Each row comes from the steps of one walk. Every step used is in the known rows, and no mark comes twice. Write the walk behind each row, first mark first.
(in the rows, 128 means zero)
Known rows
N/K/Z: [150 121 128 217 124 118 144 131 115 116 135 100 121 141 124 147 108 133
 130 137 133 129 102 129 110 154 159 113]
T/M: [113 136 141 132  95 112 133 142 151 127 130 108 126 135 120 120 105 147
 130 126 122 134 117 120 146 124 128 132]
H/T/N/K: [130  94 133 146  76  84 148 107 134 132 130  88 131 144 138 123 131 135
 163 134 141 106 112 108  97  93 127 130]
E/C: [108 116 132 126 134 136 134 120 113 128 128 113 131 128 111 116 160 128
 108 136 140 135 144 120 152 116 148 121]
T/M/E/B: [123 125 112 138  90 131 132 161 145 109 115  89 115 141 110 125  77 136
 150 152 116 148 143 150 151  99 139 125]
H/T/N: [118  96 135 114  68  93 136 110 141 133 122 101 135 142 136 104 128 136
 149 131 123 114 116 113 105  87  98 144]
T/N/M/E/C: [111 108 110 140 107 131 145 126  95 130 110 100 117 167 110 135 147 128
 123 167 130 131 183 106 152  97 168 119]
K/N/T/M/E: [150 153 112 184  95 132 127 158 141 116 113 123  92 162 111 138  56 153
 128 144 133 128 142 141 132 118 139 124]
M/E/C: [133 115 110 124 126 154 132 131 103 128 121 123 126 145 105 113 140 120
 122 155 124 138 167 135 150 114 157 121]
T/N/K/Z: [131 105 126 209  81 105 152 122 114 115 131  93 129 160 132 151 113 141
 137 138 119 124 115 117 100 125 140 121]
Z/K/N/T/M/E/C/B: [119 138 111 252  92 118 141 149  93 116 119  88  77 161  79 102 113 145
 119 169 161 128 126 156 170  93 154 119]
Z/Q/K/N/T/M: [168 155 152 152 110  86 156 136 129 123 129 116  79 126 128 138  77 153
 125 112 152 111 100 127 154 119 120 126]
K/N: [133 128 130 180 160 127 139 130 120 119 123 123 115 150 129 116 129 132
 123 135 131 122 117 130 124 123 119 127]
M/E: [154 127 104 126 121 147 126 139 119 128 121 138 123 142 124 128 114 121
 139 146 111 131 152 143 124 124 137 128]
Q/Z: [110 109 132  99 121 136 135 125 109 129 123 125 127 112 126 129 109 125
 130 153 121 114 151 143 160 115 135 135]
E/M: [134 128 137 143 112 155 130 138 138 136 114 127 126 133 114 118 147 128
 138 126 143 144 137 106 140 139 156 130]
T/M/E: [138 135 120 125  93 134 132 154 140 126 122 118 120 150 113 119  89 140
 142 145 104 137 140 135 145 119 136 133]
N/K/Q/Z: [135 114 138 148 162 115 148 126 101 123 127  97 112 115 129 179  81 128
 142 141 127 110 150 136 156 114 155 114]
Z/K: [131 124 130 139 123 118 133 125 115 142 136 119 109 129 124 107 144 126
 131 125 119 119 123 139 152 122 131 126]
M/E/B: [137 116 100 134 123 149 126 148 122 111 114 108 120 133 118 129 100 117
 144 155 124 143 154 157 130 105 141 121]
H/T/M: [118 119 150 128  76  92 132 133 166 131 128  92 124 128 119  92 101 148
 142 125 129 123  92 118 136 109 115 141]
C/B: [110 129 121 187 126 117 130 129 108 115 126 112 129 125 115 125 144 122
 133 147 152 131  99 140 112 120 123 132]
H/T/N/M/E/C/B: [100  93 114 193  88 102 147 116  91 120 107  70 114 158  99 103 155 122
 140 185 162 125 130 116 128  79 154 131]
T/N/M/E: [133 120 108 144 102 123 141 134 110 130 110 113 113 164 129 146 116 128
 142 159 117 125 168 113 127 107 149 125]
T/H: [114 134 122 115 131 153 123 134 130 128 130 115 139 124 134 100 120 132
 135 136  97 119 131 121 148 114 127 133]
Z/Q: [159 133 138 131 149 110 141 124 118 144 125 139 116 123 129 110 133 129
 140 111 136 132 136 123 138 130 115 131]
H/T/N/K/Z: [139  86 134 202  63  84 149 114 130 121 129  75 127 156 132 119 108 142
 149 139 132 114  92 114  89 112 129 129]

Write each row's walk
[140 111 118 185 160 134 153 140  77 131 113 103  72 149 120 110 103 117
 134 183 121  97 161 156 192 115 167 123] | Q/Z/K/N/M/E
[124 115 143 114 156 121 134 129 105 125 119 111 115 112 128 158  81 131
 128 137 106 118 157 144 165 108 126 128] | K/Q/Z
[140 144 118 183 134 126 122 133 126 116 120 136 100 141 125 145  91 140
 115 128 159 118 132 135 116 125 130 118] | K/N/T
[164 149 121 145  82 123 142 151 131 107 125 112  84 145 122 153  57 145
 126 149 129 112 119 148 142 113 141 122] | Q/K/N/T/M/E
[173 128 150 149 166 100 165 119  99 126 133 123  95 128 143 116 131 124
 133 122 136 110  98 134 141 121 111 130] | Z/Q/K/N
[113 104 134 108 116 123 140 121  96 140 131 114 108 112 123 105 123 122
 134 147 117 103 145 152 186 112 134 132] | Q/Z/K
[150 117 139 147 106 118 145 128 113 109 139 104 119 122 133 139 109 127
 112 135 110 122  84 141 129 144 135 125] | Q/K/Z
[183 146 139 147 144 101 151 122 105 126 127 133  82 121 137 147  97 132
 123 113 160 107 114 137 137 125 119 122] | Z/Q/K/N/T
[168 152 132 136 147 126 143 129 107 124 129 119  94 116 142 118  92 137
 129 121 130  98 114 131 157 111 120 126] | Z/Q/K/N/T/H
[112 125 107 214 142 138 140 135  78 115 112  94 109 143  93 130 156 113
 119 182 164 139 140 130 151 120 183 115] | N/M/E/C/B
[167 127 141 181 141 110 143 129 114 133 125 126 111 137 123 108 108 138
 127 115 122 139 114 130 132 149 115 130] | K/Z/Q
[118 105 136 162 148 121 147 124  90 131 127 110  93 135 125  95 122 125
 129 155 120  98 134 158 180 108 125 132] | Q/Z/K/N
[126 152 113 166 139 152 116 140 127 117 121 121 110 136 131 118  84 145
 121 136 125 110 136 128 135 112 129 123] | K/N/T/H
[146 129 141 157 155 104 132 131 113 138 130 104  96 131 124 141 109 132
 127 110 106 122 130 139 161 113 124 119] | Z/K/Q
[ 97 111 105 204 105 124 146 125  76 116 109  86 117 164  99 133 163 123
 127 186 154 135 155 119 140  91 164 124] | T/N/M/E/C/B
[121 119 109 173  83 126 137 161 112 111 108  81  71 139 104 121  40 143
 141 173 132 113 168 181 197  82 148 120] | Q/Z/K/N/T/M/E/B
[138 145 122 128 126 141 132 133 117 109 133 110 105 119 144 133  88 137
 117 139 122  95 110 137 146 111 134 122] | Q/K/N/T/H
[145 140 121 194 124 114 128 131 114 130 126 124  81 142 122 125 107 138
 117 123 151 109 128 147 142 119 131 117] | Z/K/N/T
[167 137 152 174 188  93 170 122  96 126 125 109  79 130 142 134 131 123
 125 130 157 107 102 115 158 133 138 120] | Z/Q/K/N/M
[165 111 135 214 103  88 163 117 103 133 128 102 116 158 132 134 118 144
 150 121 130 128 122 112 110 127 126 125] | T/N/K/Z/Q
[192 154 131 149 104 104 155 149 120 122 123 125  74 140 124 136  61 147
 138 128 136 116 124 142 153 116 128 126] | Z/Q/K/N/T/M/E
[113 128 120 148 125 146 128 134  98 129 124 108  91 120 126  95  78 140
 126 156 111  84 152 156 193  98 137 127] | Q/Z/K/N/T/H
[131 125 101 160 145 138 132 151 119 112 106  91 102 135 119 148  99 115
 140 164 142 139 155 140 144 117 171 111] | N/M/E/B
[120 100 136 139 123 101 155 117  96 121 124  87 120 135 136 187  92 137
 149 142 114 106 163 124 142  85 135 123] | T/N/K/Q/Z
[122 100 110 193 163 133 152 148  78 114 104  73  69 142 116 114  93 114
 143 191 133 108 162 173 196  96 169 115] | Q/Z/K/N/M/E/B
[121 153 131 133  71 112 119 145 158 125 125 121 113 126 115 149  74 156
 120 117 143 129 128 124 142 128 135 124] | N/T/M
[113 112 139 185 170 114 155 127  85 132 120  96  78 135 126 113 119 126
 124 165 138  94 137 140 193 120 155 123] | Q/Z/K/N/M
[114 110  99 157 102 126 139 142 116 111 102  83 111 159 126 157 105 123
 147 167 129 136 170 128 136  90 154 119] | T/N/M/E/B
